Each row comes from the steps of one path. Every step used is in the known rows, and no mark comes twice. Write the path behind each row, first mark first.
Known rows:
bedu-suro-sidun-sodaf: -37   5  34  10 -37  17   6   0  26 -54 -14 -18  24 -13   1  28   0  -7   6 -53 -40 -31
suro-sidun-rari-piro-sodaf-bedu-zase: -70   8   6  -5 -27  -6  -5  -7  18  -8 -25 -16 -31  11   5 -10 -20 -36 -19 -33 -23 -29
suro-sidun-rari-piro-sodaf-bedu: -62   5   7   5 -27  -2  -5  -8  16   1 -25 -20 -31  15   6 -14 -20 -23 -15 -29 -28 -30
sidun-rari-piro-suro: -48  -4  12  27 -36  26 -15   1  19  20 -28 -30 -32  19  19  -7 -16 -17   7 -44 -18 -36
rari-sidun-sodaf-bedu: -64   6  28  37 -45  -1 -10  12  27 -34 -30   9  -6 -15  -2   6  -1 -24   1 -39 -18 -51
sodaf-bedu-rari-piro: -22 -27  15  -1 -28  16 -18   4  -5 -30  36  27 -20   8  17   9  -1  -1   1 -73 -15 -23
sodaf-bedu-rari: -22 -22  19   2 -27  20 -14   5  -1 -49  47  28  -5   6  21  11   2  -1  -2 -69 -17 -28
rari-sidun: -38   7  16  14 -17 -11  -9  11  31 -21 -49 -19 -12  -9   2   9   0 -22  12 -43 -27 -50
sidun-sodaf-bedu-suro: -53   2  37  46 -60  39  -4   6  16 -54  20  23  17 -12   6   5  -5  -3   0 -60 -23 -28
bedu-rari-sidun:   9 -27  14  -1 -14 -12 -16  14  13 -44 -17 -15  11  12  15  17   6  -8  12 -48 -27 -46
suro-bedu:  -8 -17   0  26 -18  13 -17  20  19 -15  16 -24  -2   1   9 -16  15   3  10 -62 -48 -25
suro-bedu-zase: -25 -15  -1   3 -17   6 -17  23  23 -32  11 -18  -1  -8   9  -7  17 -25   3 -70 -41 -21
piro-rari-bedu-zase: -16 -28  13  -7 -30  -3 -23  13  12 -36  17 -51  11  12  34   9   0 -10  20 -62 -20  -7
bedu-rari-sidun-sodaf:   3 -27  19  16 -28  -6 -14  16  13 -51 -17 -10  20  11  13  12   3  -8   8 -40 -28 -48
bedu-suro-sidun-rari-piro-sodaf: -41   3  25   3 -27   9   4  -1  25 -22 -34 -33   1   5  10  10  -6 -13   8 -52 -33 -28
sodaf-bedu-suro-sidun: -59   1  32  -3 -33  19   0  -2  15 -48  30  21  -8 -17   7  27   4 -11   0 -72 -22 -28
suro-sidun-sodaf-bedu-rari: -46  -2  20  12 -43   7  -4  -6  11 -52  13  10   6  -6  -2   9  -9 -14 -19 -30 -33 -34
bedu-suro-sidun: -30   4  30  -9 -22  11   6  -1  25 -46 -14 -23  14 -12   4  32   3  -7  10 -61 -42 -30
piro-sodaf-bedu-suro-sidun: -32  13  14  22 -30  19   4   0  16 -36   6   6  -3  -7  26 -23  -6 -21   2 -60 -23 -10
piro-suro: -19   6  16  22 -38  39  -7  -3  19 -22   8  -8  -8 -25  24  17   5 -28  14 -57 -23 -29
bedu-suro: -17   0  30   8 -22  27   2   7  25 -44 -10 -20  18  -8  13  25   4   2  22 -75 -37 -28
rari-bedu-zase: -20   1  15 -12 -12  15 -20   9  16 -34  16 -24   6  -9  17   1  -7 -25  23 -78 -43  15

Which path is each row?
-27   0  -3  22 -27  18  -9  -2   3  13 -21   0 -42   4  17 -33 -15 -12  11 -65 -22  -4 -> rari-piro-sodaf-bedu
 20 -41   0  15 -15   7 -22  24   9 -29  28 -22  12  14  18  -9  20   9  10 -63 -47 -28 -> suro-bedu-rari
-40   2   5  35 -27  18 -11   4  17  21 -42 -34 -28  33  21 -37 -25 -10   3 -40 -23 -27 -> sidun-rari-piro-sodaf
-44   2  32  -1 -26  11   3   1  29 -37 -20 -31  13   2   7  27  -3  -9   4 -52 -36 -38 -> bedu-suro-sidun-rari
-26  10  14  30 -30  27   3   5  16 -36   8   7  -1  -4  30 -26  -5 -15   8 -67 -20  -8 -> piro-sodaf-bedu-suro
-23 -27  16   0 -35  23 -17   3  -5 -28  39  29 -23   0  22  16   4 -10   4 -74 -10 -23 -> sodaf-bedu-rari-piro-suro
-19  -3  33   5 -27  19 -12   5  18 -35  15 -30  23 -10  10  12  -3  -2  29 -69 -53   7 -> rari-bedu-suro-sidun-sodaf
-55  -2   9   1 -48  19 -10  -8   8   0 -15   7 -40 -23   5  13  -3 -42   1 -58 -15 -18 -> rari-piro-suro-sidun-sodaf-bedu-zase
 -5  -4   5  27 -26  20  -5   6   6 -37  19  11  -2   8  36 -34  -6 -13   1 -58 -19 -10 -> piro-sodaf-bedu-rari
 17 -46  -5  11 -16   4 -25  23   4 -10  15 -22  -5  17  14 -10  19   9  14 -67 -45 -24 -> suro-bedu-rari-piro
-33 -12  28  42 -55  33 -11   7   6 -57  32  27  16   0  12  -2  -6  -1  -7 -50 -22 -32 -> sidun-sodaf-bedu-rari
-26  13   4  35 -28  24  -2   2  12 -27  10   9 -11  -2  30 -39 -11 -17   1 -58 -21  -8 -> piro-sodaf-bedu
-59   1   6  23 -31  16 -12   5  17   9 -28 -19 -33  27  21 -30 -23 -25  -4 -49 -13 -24 -> sidun-rari-piro-sodaf-bedu-zase
 -5 -30  14   9 -32   2 -24  11   9 -25  20 -54  12  17  35   2  -1  10  25 -55 -25 -10 -> piro-rari-bedu
 -6 -32  23   5 -34   4 -20  14  13 -33  18 -58  22  14  35  14   5  11  31 -65 -26 -10 -> piro-rari-bedu-suro
-64   5  34  34 -47   1  -7  13  29 -40 -32   6   1 -17  -1  14   4 -23   7 -45 -17 -51 -> rari-sidun-sodaf-bedu-suro
-36  -4  31  21 -24  26 -17  11  24 -11  -1 -44   9  24  21  -4 -13  -1  21 -58 -38 -16 -> sidun-rari-bedu-suro
-28 -23  13  12 -34 -21 -16  14  22 -28 -28 -48   0  12  24  14   6  -7  12 -36 -10 -51 -> piro-rari-sidun
-43  12  16  18 -38   8  -1  -8  20 -40 -13 -10   6  -9  -7   2 -14 -16 -14 -24 -44 -33 -> suro-sidun-sodaf
-35  -3   7  13 -44  20 -10  -9   9   9 -26 -10 -35 -16   4   7  -6 -27   8 -50 -26 -21 -> rari-piro-suro-sidun-sodaf
-70  -4  31  -2 -36  17  -3  -1  12 -28  16  13 -20  -4   7  21  -2 -11  -2 -69 -17 -29 -> sodaf-bedu-suro-sidun-rari-piro
-64   7  26  33 -57  32  -8   5  15 -59  20  29   8 -15   6  -1  -9 -24 -11 -55 -18 -26 -> sidun-sodaf-bedu-zase
-18 -17  -1  16 -35  24 -18   4   8  21 -13 -15 -41 -12  12  -1   8 -18  20 -68 -29 -17 -> rari-piro-suro-bedu
-46 -26  28  25 -55 -13 -13  17  21 -43 -16 -30  11   5  22  19   9  -8  10 -40  -3 -52 -> piro-rari-sidun-sodaf-bedu-suro
-27  -2   4  18 -29  19  -6   0   5   6 -22  -1 -35   2  17 -24 -11 -11  16 -71 -22  -4 -> rari-piro-sodaf-bedu-suro
 10 -40   3  13 -15 -10 -23  29  16 -26   6 -24   7  11  13  -3  25  -2  12 -57 -43 -39 -> suro-bedu-rari-sidun
-47  -5  17   9 -44   5  -6  -6   6 -37   4   9  -6  -4  -3   7 -10 -15 -17 -33 -32 -30 -> suro-sidun-sodaf-bedu-rari-piro
-36   2  -4  10 -26  14  -8   0   5   4 -23   3 -41   1  16 -28 -14 -25   6 -69 -17  -1 -> rari-piro-sodaf-bedu-zase
-41  12  16  27 -33  19   3   2  19 -30   1   0  -4   3  28 -27 -10 -21  -1 -55 -19 -15 -> piro-sodaf-bedu-suro-sidun-rari
-48   9  23  39 -40  -4  -8  12  31 -31 -50 -10   2 -12  -3   3  -2 -22   7 -33 -27 -52 -> rari-sidun-sodaf
